Each row was made from one path, in order. Every step used is in the known rows, and no mark comes twice. Write each row's path.
Known rows:
T > U > L: [-2.20  1.20 -3.87 -1.21 -2.06 -3.68  1.75  3.04  0.20  0.37 -1.21 -1.39
 -1.13  0.38 -1.53  3.38  2.30  0.46 -1.50 -4.22 -1.51 -2.42 -0.60]
F > U > W > D > P: [ 0.21 -0.92  5.28  2.68  2.23  3.18 -3.12 -0.72 -0.50  1.78  2.08  4.21
 -0.14 -0.71  2.54 -4.81 -0.65 -0.21 -0.80  4.05  0.72  5.04  1.28]
F > U > W > D: [-3.80  1.86  4.84  3.20  1.96  3.07 -1.70  1.68  1.84  1.12  1.23  2.34
  0.20 -1.40  1.15 -4.96 -2.33 -0.84 -3.26  2.76  0.02  1.56  0.10]
F > U > L > X > K: [-4.37 -4.15 -0.38  0.17  2.05 -5.51  2.94  1.22  2.13  0.01 -0.49 -2.93
  1.41 -4.95 -3.28  0.89 -4.26  1.57 -0.90  2.08 -0.53  2.53 -2.18]
T > U > W: [-2.10  1.24 -0.53  1.73 -1.09  0.09  2.32  4.49 -0.45  0.65  0.10 -1.71
 -2.70 -0.13 -1.71  1.79  1.47  0.27 -2.19 -4.37 -0.06 -2.70  0.47]
X > K: [-3.37  1.27 -0.13 -1.93  0.47 -4.20  2.91  2.95 -1.01 -0.82  0.88 -4.68
 -3.57  0.77 -2.43 -2.63 -1.89  2.20  2.34  0.33  3.23 -1.21 -0.26]
P > X > K: [-2.18 -0.11 -0.14 -0.71  2.26 -4.76  3.45  2.52 -0.12 -1.70 -0.26 -5.58
 -4.98  0.83 -2.52 -0.22 -2.63  3.72  2.10  1.65  3.92 -0.50 -0.59]
L > X > K: [-2.98 -4.01 -1.53 -1.15 -0.81 -5.60  2.36  1.26  0.72 -0.26  1.35 -6.40
 -0.43 -1.98 -3.19 -0.72 -4.48  4.04  1.30  1.09  2.40 -1.94  0.12]
D > T > U > L: [ 0.34 -0.41 -2.89 -3.53 -0.86 -1.90 -1.16 -1.34 -2.06 -0.31  1.25  1.80
  0.14  1.22 -1.36  3.75  2.78 -0.41  1.15 -3.22 -2.41 -2.54 -1.75]
F > U > W > D > T: [-1.12  0.16  5.45  0.56  3.17  4.61 -4.20 -2.72 -0.11  0.48  3.59  5.29
  1.45 -0.82  1.47 -4.26 -2.03 -2.41 -0.21  3.94 -1.02  2.09 -0.84]
T > U: [-0.33  0.29 -1.35 -0.46 -2.24 -2.73  2.35  3.08 -2.62  0.31 -0.06 -3.60
 -2.55  1.21 -3.08  0.98  1.25  1.96 -0.86 -2.15  1.80 -3.67  2.04]
T > D > P > X > K: [ 3.15 -1.36 -0.60  0.99  2.77 -2.67  2.69  0.44 -2.05 -0.87  0.58 -3.68
 -4.27  3.17 -1.99  0.57 -1.49  1.81  2.04  2.18  4.57  2.57  0.56]
D > W > U > L > X: [-2.28 -5.42 -2.56 -4.56 -3.47 -2.71 -1.22 -3.15  1.63 -0.83 -0.39  1.16
  3.68 -2.21 -0.77  4.01  0.09  3.53  3.00  1.31 -2.73 -0.49  0.44]
U > T > D: [-0.87  5.38 -2.05  2.31 -1.44  2.37  3.39  1.97  1.59 -1.06 -4.44 -2.65
 -1.51  1.46  0.13 -0.17 -0.06 -1.94 -3.84 -1.78 -0.48 -1.43  1.44]
U > L > X: [-4.71 -2.54 -4.75 -1.45 -3.37 -4.43  0.33 -0.36  3.15  0.25 -2.30 -1.73
  1.90 -2.18  0.01  1.92 -2.17  3.52 -0.63 -0.48 -1.22 -3.11  1.06]
K > X: [-2.39  0.51 -2.62 -1.39 -3.24 -2.89  0.94  1.40  0.43  0.90 -1.22 -7.08
 -1.51  0.16  0.46 -0.56 -2.20  5.15  1.29 -0.38  3.92 -5.87  4.22]
W > U > L > X: [-2.02 -4.75 -4.24 -2.73 -2.75 -2.52  1.50 -0.16  3.06 -1.62 -2.10 -1.93
  5.51 -1.82 -1.79  1.89 -1.90  3.66  1.09 -1.07 -2.87 -1.91  0.74]
T > U > W > D: [-1.41  0.42  0.58  2.18  0.01  2.09 -1.64  3.14  2.02  1.76  3.87  0.66
  0.05  1.04  0.77 -0.39  1.06 -1.35 -3.13 -3.60 -1.02 -1.67 -1.16]
T > U > W > D > P > X > K: [ 3.24 -4.34  1.75  2.23  5.20  0.05 -0.67  1.92  0.24  1.02  6.28 -0.33
 -2.46  1.97 -0.15  1.76  1.10 -0.45  0.46 -1.68  0.83  4.20 -3.30]
L > U > W > D > P: [ 0.51  0.41  2.50  1.80 -0.16  0.22 -3.14 -1.00  0.51  2.36 -0.20  3.20
  2.18 -3.27  2.77 -2.91  0.03 -1.80 -0.31  1.21 -1.18  2.75 -0.42]
P > D > T > U: [ 3.91 -0.20  0.07 -0.66  1.99  0.54 -0.30  0.13 -3.61 -0.27  3.54  1.68
  0.24  1.24 -0.38  0.92  1.48 -0.41  1.80 -1.57  3.05 -2.49 -1.55]
W > U > T > D > P > X: [ 6.71 -1.63 -0.84  1.38  1.29  4.06  4.17 -0.99 -0.43 -2.94 -4.40 -2.03
  0.20  2.85 -0.48  2.47  1.31  0.04  0.20  0.43 -0.54  3.59  2.30]
U > W > D: [-4.26  2.46  1.05  1.16 -0.24  2.40 -2.64  1.90  2.98  1.27  2.05  1.84
 -0.09  0.77  3.06 -4.07 -1.26  0.00 -1.44 -0.50 -0.13 -1.73  0.06]
P > D > T > U > W: [ 2.01  0.44  0.88  1.47  3.27  3.87 -0.03  1.54 -1.82  0.28  4.00  3.99
 -0.10  0.01  0.80  1.41  1.93 -2.08  0.40 -3.88  1.14 -1.82 -3.13]
D > T: [-0.61  1.17 -0.37 -3.73 -1.19 -0.63 -1.50 -2.80 -3.29 -1.02  0.65  0.08
 -1.49  1.90 -0.69 -1.82 -0.64  2.60  3.74  1.94  1.59 -3.38  1.81]

Write each row's path:
[-0.58  5.19  0.73  1.08 -2.55 -0.09  1.69 -1.42 -0.18  0.31 -6.03  0.28
 -0.37 -3.42 -0.29  3.11  1.39 -4.44 -3.29  0.41 -1.99  1.12 -0.52]  L > U > T > D > W
[-0.18  0.04  0.95 -3.29 -0.20  1.03 -5.68 -4.14 -0.80  0.17  4.28  2.84
  1.02  2.96  1.70 -4.49 -1.28  0.88  2.20  2.95  0.89 -2.60  0.36]  W > D > T
[-4.30  2.43  3.68  2.88  0.97  1.16  2.76  3.04 -0.56  0.13 -2.27 -0.15
 -1.92 -2.86 -0.96 -2.70 -1.75  0.47 -1.95  2.08  0.86  0.71  1.45]  F > U > W
[-1.52  1.50 -1.78 -3.62 -2.41  0.46 -0.38 -1.03  0.56 -1.09 -1.24  1.82
  1.46  1.84 -0.84  2.49  1.87 -0.63  1.35 -0.22 -1.77 -0.08 -0.03]  T > D > W > U > L
[ 0.39 -0.47  0.11 -0.83  0.13  2.00 -0.23  0.13 -2.45  0.07  2.44  1.07
 -1.22  0.38 -1.38  2.30  1.95 -0.59  0.82 -3.24 -1.15 -2.93 -0.39]  D > T > U > W
[-0.96  0.67 -0.02 -3.19  0.61  0.43 -0.73  0.04  0.74 -1.18  0.30  4.49
  1.95  0.15  2.00  1.54  2.37  0.13  3.74 -0.22  0.55  0.84 -2.78]  P > D > W > U > L
[ 0.84 -7.60 -2.27 -3.00  2.04 -3.16 -4.46 -3.02  2.52  0.98  7.70  1.02
  4.89 -0.54 -1.64  3.05 -1.23 -1.23  0.60 -2.53 -3.48  0.10 -5.60]  W > D > T > U > L > X > K
[ 4.59  0.41  0.30  3.68  3.48 -1.94  4.97  0.35 -0.32 -1.01 -4.88 -4.28
 -1.39 -2.62 -2.00  3.15 -0.56 -3.49 -1.24  0.43 -0.40  5.88 -2.25]  L > U > T > D > P > X > K
[ 2.74 -2.80  0.39  0.35  0.61 -0.72 -3.32 -2.51 -0.99  0.25  1.46  1.11
 -1.36  3.46  2.65 -2.20 -0.57  3.87  1.90  4.43  3.14  1.13  2.72]  W > D > P > X
[ 5.15  1.54 -0.58  3.84  0.40 -0.19  3.76 -1.27 -0.75 -0.59 -7.46 -1.80
 -0.56 -2.07 -0.16  3.44  0.73 -2.54 -2.80  1.00 -0.63  3.63  0.86]  L > U > T > D > P > X
[ 2.56 -1.77  0.33 -2.54  0.16  0.69 -4.58 -2.71 -2.04  0.60  5.92  2.08
  1.35  3.20 -0.64 -0.92  0.91 -0.26  0.90 -0.09 -0.30 -2.59 -0.21]  W > D > T > U
[-1.68  2.47  1.44 -0.54 -0.32 -0.55 -0.57 -0.09 -1.97  0.52  1.12  2.53
 -2.76  0.51  2.69 -0.84  0.47  1.98  2.27  2.40  5.03 -1.54 -0.02]  P > D > W
[-0.31  5.86 -1.05  2.92 -1.96 -0.32  4.02  1.40  1.19 -0.16 -7.36 -2.79
  1.23 -3.13 -0.91  1.07 -0.32 -4.16 -5.04 -1.81 -2.22 -0.10 -0.29]  L > U > T > D
[-3.89  3.46  0.82  1.73 -1.73 -1.93  2.52  2.56  0.72  0.85 -4.11 -1.07
 -0.07 -5.27 -0.68 -0.21 -0.92 -0.55 -1.55 -1.42 -0.88 -1.47 -0.41]  L > U > W
[ 1.48 -0.79  0.41 -0.76 -1.11 -0.32 -4.10 -2.43 -1.08  1.09  2.77  1.71
 -0.63  2.82  2.79 -4.92 -0.06  2.35  1.90  3.22  2.36  0.54  2.66]  W > D > P
[ 3.71  2.96 -0.55  2.57 -1.18  0.22  2.69 -0.78 -1.25  0.34 -6.56 -1.10
  0.81 -2.74  0.23  0.95  1.48 -3.75 -2.68 -0.34 -1.60  3.21  0.86]  L > U > T > D > P
[ 1.31 -2.23  3.42  2.66  4.47 -2.23 -1.12  0.38  1.52  1.14  1.54  0.64
 -0.35 -3.08  0.93 -0.58 -1.43 -1.29  0.92  1.47  0.13  5.18 -3.87]  L > U > W > D > P > X > K
[-1.10  0.91  2.94 -0.50  0.70  1.77 -4.41 -2.98  0.90  1.28  1.42  4.65
  3.45 -3.32  1.88 -2.42 -1.28 -3.31  0.00  0.60 -2.78 -0.49 -2.83]  L > U > W > D > T
[ 0.95 -2.21  1.41  2.13  1.85  2.33 -3.23 -1.32  1.15  0.71  1.76  2.76
 -1.83  2.12  4.07 -1.61 -0.25  2.03  0.41  2.27  1.19  2.19  0.86]  U > W > D > P > X
[-0.07  0.77  1.05 -3.03 -1.33  2.51  1.23 -1.14 -0.79 -2.45 -2.66 -0.24
 -0.73  0.40  0.17  1.14  2.97  0.02  2.17  0.99 -1.46  0.86  1.19]  D > W > U > T
[-1.86 -4.55 -5.37 -0.30 -3.36 -4.79  1.47  1.12  1.83  0.86 -0.62 -2.12
  2.22 -2.05 -2.50  5.55 -0.10  2.22 -2.17 -3.48 -2.26 -3.17  0.01]  T > U > L > X
[ 5.38  0.00 -1.01  0.10 -0.25  4.55  3.12 -0.44 -0.89 -2.30 -3.29 -1.16
  1.18  2.40 -0.49 -0.38  2.10 -1.35  0.31 -0.64 -1.31  3.26  2.25]  W > U > T > D > P
[ 2.22 -2.26  0.95  1.57  0.34  2.15 -3.10  0.77 -0.73  2.33  4.47  2.79
 -0.35  1.72  1.70 -0.85  2.76 -0.67 -0.69 -2.06 -0.20  1.31 -0.13]  T > U > W > D > P
[-3.56  2.76  2.21  1.87 -0.51 -0.26 -1.83  1.20  2.89  1.77 -0.73  1.26
  2.71 -4.15  1.69 -2.62 -1.41 -2.43 -2.85 -0.65 -1.93 -0.43 -1.77]  L > U > W > D
[ 0.60 -0.67 -1.66 -3.32  0.22 -0.09 -5.28 -2.47  0.75  0.70  4.77  4.27
  2.44  2.42  1.01  1.38  2.06 -2.00  0.17 -2.50 -3.29 -1.57 -2.93]  W > D > T > U > L
[ 1.47  2.74 -1.37  0.30 -0.73  4.02  4.51  2.19  1.35 -2.86 -4.09 -3.05
  2.01  1.67 -1.60  0.04  0.40 -2.02 -1.73 -2.24 -1.78  0.01  1.35]  W > U > T > D
[ 2.32  1.59 -1.10  0.40 -1.92 -0.28  0.69 -0.77 -3.04  0.61 -0.73 -1.18
 -2.05  2.94 -0.13 -1.87  0.04  1.80  0.66  1.48  3.22  0.07  3.98]  T > D > P
[ 1.60  1.69  2.01 -0.81  1.57  4.17  1.68  0.31  0.02 -2.09 -1.16  2.56
  0.77 -0.27  2.32  0.58  2.53 -1.32  2.14 -0.04  0.57  1.79 -1.09]  P > D > W > U > T
[ 0.61  0.69  0.49 -2.82 -2.58  1.35  0.26 -1.09 -1.93 -1.24 -0.24 -0.16
  0.30  2.49 -1.96  0.63  0.38  1.03  2.04  2.10  1.08 -1.11  2.22]  T > D > W > U
[ 4.20  1.49 -1.75  3.21  0.54  2.35  3.06 -0.65 -0.68 -1.02 -4.80 -1.47
 -3.32  2.51  0.92  2.15  1.10 -0.24 -1.68  0.85  0.98  2.32  2.66]  U > T > D > P > X
[-1.67  0.83  1.80 -1.03  1.05  4.04 -5.56 -2.60  1.43  0.81  4.63  4.59
  0.78  1.59  3.16 -4.00 -0.96 -0.82  1.16  0.44 -1.14 -1.72 -0.89]  U > W > D > T
